Every row comes from one small tree of marks. The marks that hang from a mark follow it in brackets, in the order of their numbers. Every link used is in the known rows. Which tree was each row made from?
Known rows:
z_947{z_5{z_794}}: [-0.78 -4.65  0.80 -0.06 -2.44 -0.58  2.28 -0.50 -0.37  0.47 -0.64 -3.05
  3.39 -2.18 -1.80  2.81  1.23  1.24  1.95  3.76 -1.85]
z_958{z_599{z_361{z_583{z_5{z_794} z_726}}}}: [ 0.52 -2.75  0.19 -0.58  1.40  3.63  2.60 -2.94  3.12  1.82 -1.34 -2.92
  0.26 -3.06 -4.42  1.85  2.57  2.20  0.36  2.85 -2.10]
z_583{z_5}: [ 0.18 -0.45  0.80  0.61 -0.92  0.73  4.11 -3.32  2.70  2.08 -0.58 -1.88
  2.15 -1.47 -3.15  0.75  0.77  1.01  3.75 -1.19 -2.06]
z_361{z_583{z_5{z_794}} z_599{z_958}}: [ 1.75 -3.80 -0.67 -0.06 -0.87  2.06  3.41 -3.49  3.82  3.10 -1.66  0.49
  1.26 -2.16 -4.52  3.04  3.84  2.83  2.59 -0.05 -0.87]
z_5{z_583{z_361{z_599} z_726} z_794}: [ 0.30 -3.25  3.59  2.33  0.24  2.97  1.43  0.60  4.81  1.00 -0.81 -3.36
  4.24 -2.91 -0.97  2.34  3.68  1.53  5.04  6.29  1.05]
z_947{z_5{z_583{z_361 z_726} z_794{z_17}}}: [-0.88 -5.58  3.52  0.68 -0.09  0.41  3.31  0.75  1.35  1.32 -0.33 -5.28
  5.62 -3.04 -0.54  2.56  3.44  1.62  3.93  6.01 -0.54]
z_583{z_361{z_599} z_726}: [ 0.60 -2.68  2.67  3.05 -1.92  4.89  2.28 -1.91  5.59  1.59  0.27 -2.41
  0.96 -2.10 -3.21 -0.01  2.44  0.88  5.39  2.58  0.16]
z_794{z_17}: [ 0.20 -3.89  2.77  0.13 -1.23 -0.13  5.20 -1.65  0.14  1.89 -2.94 -2.08
  3.68 -1.13 -2.00  1.19  2.28  0.50  3.02  0.79 -0.61]
z_726{z_583{z_5{z_794} z_361{z_599{z_958}}}}: [ 0.27 -0.88  1.73  2.82 -1.27  1.15  3.58 -2.05  4.31  2.33 -0.75 -1.63
  3.53 -0.43 -2.83  3.14  2.73  0.79  3.77  0.36 -0.27]
z_361{z_583{z_5{z_794} z_726} z_599{z_958}}: [ 1.54 -4.10  0.73 -0.20  0.84  3.79  3.53 -3.54  4.35  3.97 -0.95 -0.31
  1.44 -2.25 -5.68  1.11  4.04  2.90  3.29  1.05 -0.64]
z_958{z_599{z_361{z_583{z_726}}}}: [ 0.37 -2.97  0.64 -0.19  0.41  4.18  2.62 -1.95  2.90  1.29 -1.06 -2.91
 -1.11 -2.66 -4.73  1.95  2.03  2.04  0.68  2.75 -1.52]
z_361{z_583{z_5} z_599{z_958}}: [ 1.78 -3.05 -0.89  0.39 -1.22  2.48  4.18 -3.53  4.45  3.24 -0.97  0.47
 -0.21 -1.63 -5.26  2.49  3.20  2.74  3.15 -1.50 -0.87]
z_5{z_583{z_361{z_599{z_958}} z_726} z_794{z_17}}: [-0.21 -5.14  5.33  1.17  0.29  1.97  3.60  0.04  4.06  2.44 -2.12 -3.46
  6.14 -3.98 -1.28  1.96  5.22  1.59  5.56  5.47  0.73]
z_583{z_5{z_794{z_17}} z_361{z_599} z_726}: [ 1.41 -3.37  2.18  2.04  0.46  3.41  4.05 -4.24  5.41  3.60 -1.10 -2.37
  4.37 -2.60 -2.34 -0.82  4.31  1.18  4.90  2.35 -0.77]
z_599{z_361{z_583{z_5 z_726}} z_958}: [ 0.36 -3.21  3.32 -1.87 -0.15  3.28  4.10 -3.79  3.88  2.92  0.47 -2.66
  0.94 -4.34 -7.08  0.02  2.55  1.33  2.20 -1.28 -2.44]
z_947{z_5{z_794{z_17}}}: [-0.53 -5.87  1.26 -0.45 -1.81 -1.23  3.69 -0.79 -1.15  1.17 -1.70 -3.20
  4.55 -1.97 -1.36  2.49  2.21  1.05  1.93  3.74 -1.65]
z_958{z_599{z_361{z_583}}}: [ 0.47 -2.71 -0.29 -0.05 -0.75  3.00  2.49 -1.96  2.60  0.68 -1.54 -2.29
 -1.23 -2.57 -3.97  3.24  1.92  2.01  0.20  1.98 -1.69]
z_361{z_583{z_5{z_794} z_726} z_599}: [ 2.84 -3.62 -1.10  0.54  2.00  3.94  3.16 -3.33  3.93  3.40 -1.22 -0.49
  0.85 -0.18 -4.32  1.08  3.64  2.65  2.10  2.15  0.03]
z_947{z_5{z_583{z_361}}}: [-0.80 -3.02  1.72  1.82 -2.69  0.26  2.59  0.95  2.42  0.16  1.06 -4.50
  2.48 -2.38 -0.97  3.86  1.60  1.58  4.32  3.40 -0.95]
z_958{z_599{z_361{z_583{z_5{z_794{z_17}} z_726}}}}: [ 0.75 -3.78  0.57 -0.93  1.72  3.17  3.79 -3.25  2.53  2.51 -2.23 -2.98
  1.15 -2.94 -3.98  1.70  3.37  2.09  0.29  2.64 -2.03]
z_947{z_5{z_583{z_361 z_726}}}: [-1.03 -3.25  2.79  1.69 -1.24  1.72  2.78  0.95  2.81  0.80  1.65 -5.16
  2.55 -2.52 -1.87  2.39  1.66  1.61  4.87  4.29 -0.77]

Write each row's tree:
[ 0.38 -1.10  2.80  2.34  0.28 -0.10  4.22 -2.01  2.01  2.23 -1.43 -2.79
  5.42  0.47 -1.57  2.86  2.81  0.40  2.89  0.83 -0.30]
z_726{z_583{z_5{z_794{z_17}} z_361}}
[ 0.32 -3.95  3.04 -1.55 -2.43  2.02  3.12 -2.39  2.62  1.36 -0.38 -1.98
  0.67 -4.19 -5.83  2.14  2.32  1.09  1.37 -0.75 -1.89]
z_599{z_361{z_583} z_958}
[ 0.14  0.69  2.22  3.09 -0.60  0.99  3.76 -1.78  3.20  1.62  0.12 -2.67
  2.95  0.91 -2.53  2.63  1.42  0.42  3.70 -0.44 -0.41]
z_726{z_583{z_5 z_361}}
[ 1.35 -1.62  0.92  2.96 -0.11  0.64  4.39 -2.16  3.41  2.58 -1.69 -1.77
  4.08  1.08 -1.70  2.81  3.26  0.55  2.98  1.00  0.36]
z_726{z_583{z_5{z_794{z_17}} z_361{z_599}}}
[ 1.35 -3.22  0.44  0.15  0.53  4.19  4.28 -3.58  5.04  4.13 -0.20 -0.36
 -0.17 -1.75 -6.29  0.67  3.43  2.86  3.91 -0.46 -0.65]
z_361{z_583{z_5 z_726} z_599{z_958}}
[ 0.33 -3.82  3.54 -2.21  0.12  2.91  3.42 -3.72  3.36  2.73 -0.05 -2.59
  2.21 -4.72 -6.49  0.39  2.97  1.34  1.66 -0.05 -2.45]
z_599{z_361{z_583{z_5{z_794} z_726}} z_958}
[-0.29 -4.67  1.53  1.72 -1.03  1.70  2.04  0.92  3.08  0.88  0.39 -4.29
  3.44 -2.75 -1.10  2.85  2.94  1.87  4.13  6.19 -0.28]
z_947{z_5{z_583{z_361{z_599} z_726} z_794}}
[ 2.02 -3.34  1.25 -1.12  1.48  3.01  2.90 -3.34  2.85  1.99 -0.35 -2.72
  1.51 -2.06 -4.87  0.31  2.55  1.20  0.29  1.36 -1.59]
z_599{z_361{z_583{z_5{z_794} z_726}}}
[ 2.85 -2.91 -1.44  1.08  1.55  4.38  3.83 -3.20  4.54  3.46 -0.45 -0.51
 -0.69  0.40 -4.95  0.70  3.04  2.66  2.72  0.75 -0.03]
z_361{z_583{z_5 z_726} z_599}
[ 1.96 -4.72 -0.31 -0.24 -0.43  1.47  4.50 -3.65  3.22  3.74 -2.59  0.45
  2.26 -2.09 -4.19  2.77  4.62  2.66  2.42 -0.16 -0.76]
z_361{z_583{z_5{z_794{z_17}}} z_599{z_958}}
[-0.09 -2.62  2.40  2.69 -4.95  2.60  2.47 -2.10  5.26  1.06 -0.34 -1.14
  1.31 -3.66 -2.86  2.28  2.49  0.87  5.31  0.35 -0.68]
z_583{z_361{z_599{z_958}}}
[ 0.15 -3.72  3.60  1.29 -0.37  3.34  4.50 -4.62  5.71  4.15 -0.91 -2.32
  4.82 -4.29 -3.38 -0.73  4.61  1.28  5.77  1.45 -1.37]
z_583{z_5{z_794{z_17}} z_361{z_599{z_958}} z_726}
[ 1.54 -5.07  1.13 -0.57  1.25  3.27  4.72 -3.78  3.64  4.65 -1.81 -0.43
  2.27 -2.22 -5.21  0.89  4.83  2.76  3.14  1.01 -0.52]
z_361{z_583{z_5{z_794{z_17}} z_726} z_599{z_958}}
[-0.04 -1.31  2.48  3.31 -2.66  1.83  3.43 -0.54  3.89  1.41 -0.46 -1.78
  1.77  0.04 -3.25  3.48  2.04  0.58  4.08  0.51  0.65]
z_726{z_583{z_361{z_599{z_958}}}}
[ 0.89 -3.61 -0.34 -0.79  0.70  1.88  3.67 -3.12  2.16  1.92 -2.74 -2.44
  1.16 -2.81 -3.23  2.82  3.30  2.19 -0.18  2.10 -2.15]
z_958{z_599{z_361{z_583{z_5{z_794{z_17}}}}}}
[ 0.39 -2.11  1.47  2.01 -3.17  1.81  2.67 -4.10  5.83  2.25 -0.66 -1.01
  3.51 -4.42 -2.39  1.94  3.29  1.38  5.02  0.15 -1.84]
z_583{z_5{z_794} z_361{z_599{z_958}}}
[ 0.04 -2.45  3.08  1.79 -1.05  4.01  3.00 -4.23  6.45  3.44  0.11 -2.17
  3.61 -4.65 -3.75 -0.51  3.59  1.39  5.91  1.54 -1.57]
z_583{z_5{z_794} z_361{z_599{z_958}} z_726}
[ 1.14 -0.60  0.56  3.30 -0.50  1.15  3.22 -1.80  4.05  1.86 -0.91 -1.71
  3.13  1.01 -1.98  3.04  2.49  0.78  3.08  1.02  0.16]
z_726{z_583{z_5{z_794} z_361{z_599}}}
[-0.04 -1.52  2.85  2.29 -1.45  4.64  4.07 -4.25  7.18  3.54  1.01 -2.15
  1.72 -3.92 -4.68 -1.01  2.83  1.39  6.74 -0.29 -1.53]
z_583{z_5 z_361{z_599{z_958}} z_726}
[ 1.39 -2.73  1.84 -0.50  2.50  2.76  2.62 -3.02  1.68  2.72 -0.72 -1.91
  2.86 -1.13 -4.05  1.06  2.88  2.26  2.08  2.01 -1.02]
z_361{z_583{z_5{z_794} z_726}}
[ 0.57 -3.62  2.40 -1.96 -1.32  1.60  3.25 -3.65  3.05  2.13 -0.62 -1.93
  2.16 -4.60 -5.65  1.88  2.89  1.32  1.09 -0.88 -2.69]
z_599{z_361{z_583{z_5{z_794}}} z_958}
[-0.17 -3.21  3.41  2.00 -2.16  1.12  1.50  0.48  4.55  0.58 -1.39 -2.48
  4.55 -4.09 -0.65  4.26  3.72  1.68  5.15  4.44  0.33]
z_5{z_583{z_361{z_599{z_958}}} z_794}
[ 1.57 -3.78  2.26 -0.79  3.04  2.29  3.83 -3.29  1.19  3.39 -1.55 -2.03
  3.83 -0.97 -3.72  0.85  3.78  2.22  1.95  1.83 -0.86]
z_361{z_583{z_5{z_794{z_17}} z_726}}
[-0.44 -3.56  4.78  1.72 -0.48  2.92  1.68  0.34  5.11  1.49 -0.72 -3.28
  4.55 -4.28 -1.78  2.39  3.91  1.62  5.82  5.54  0.65]
z_5{z_583{z_361{z_599{z_958}} z_726} z_794}
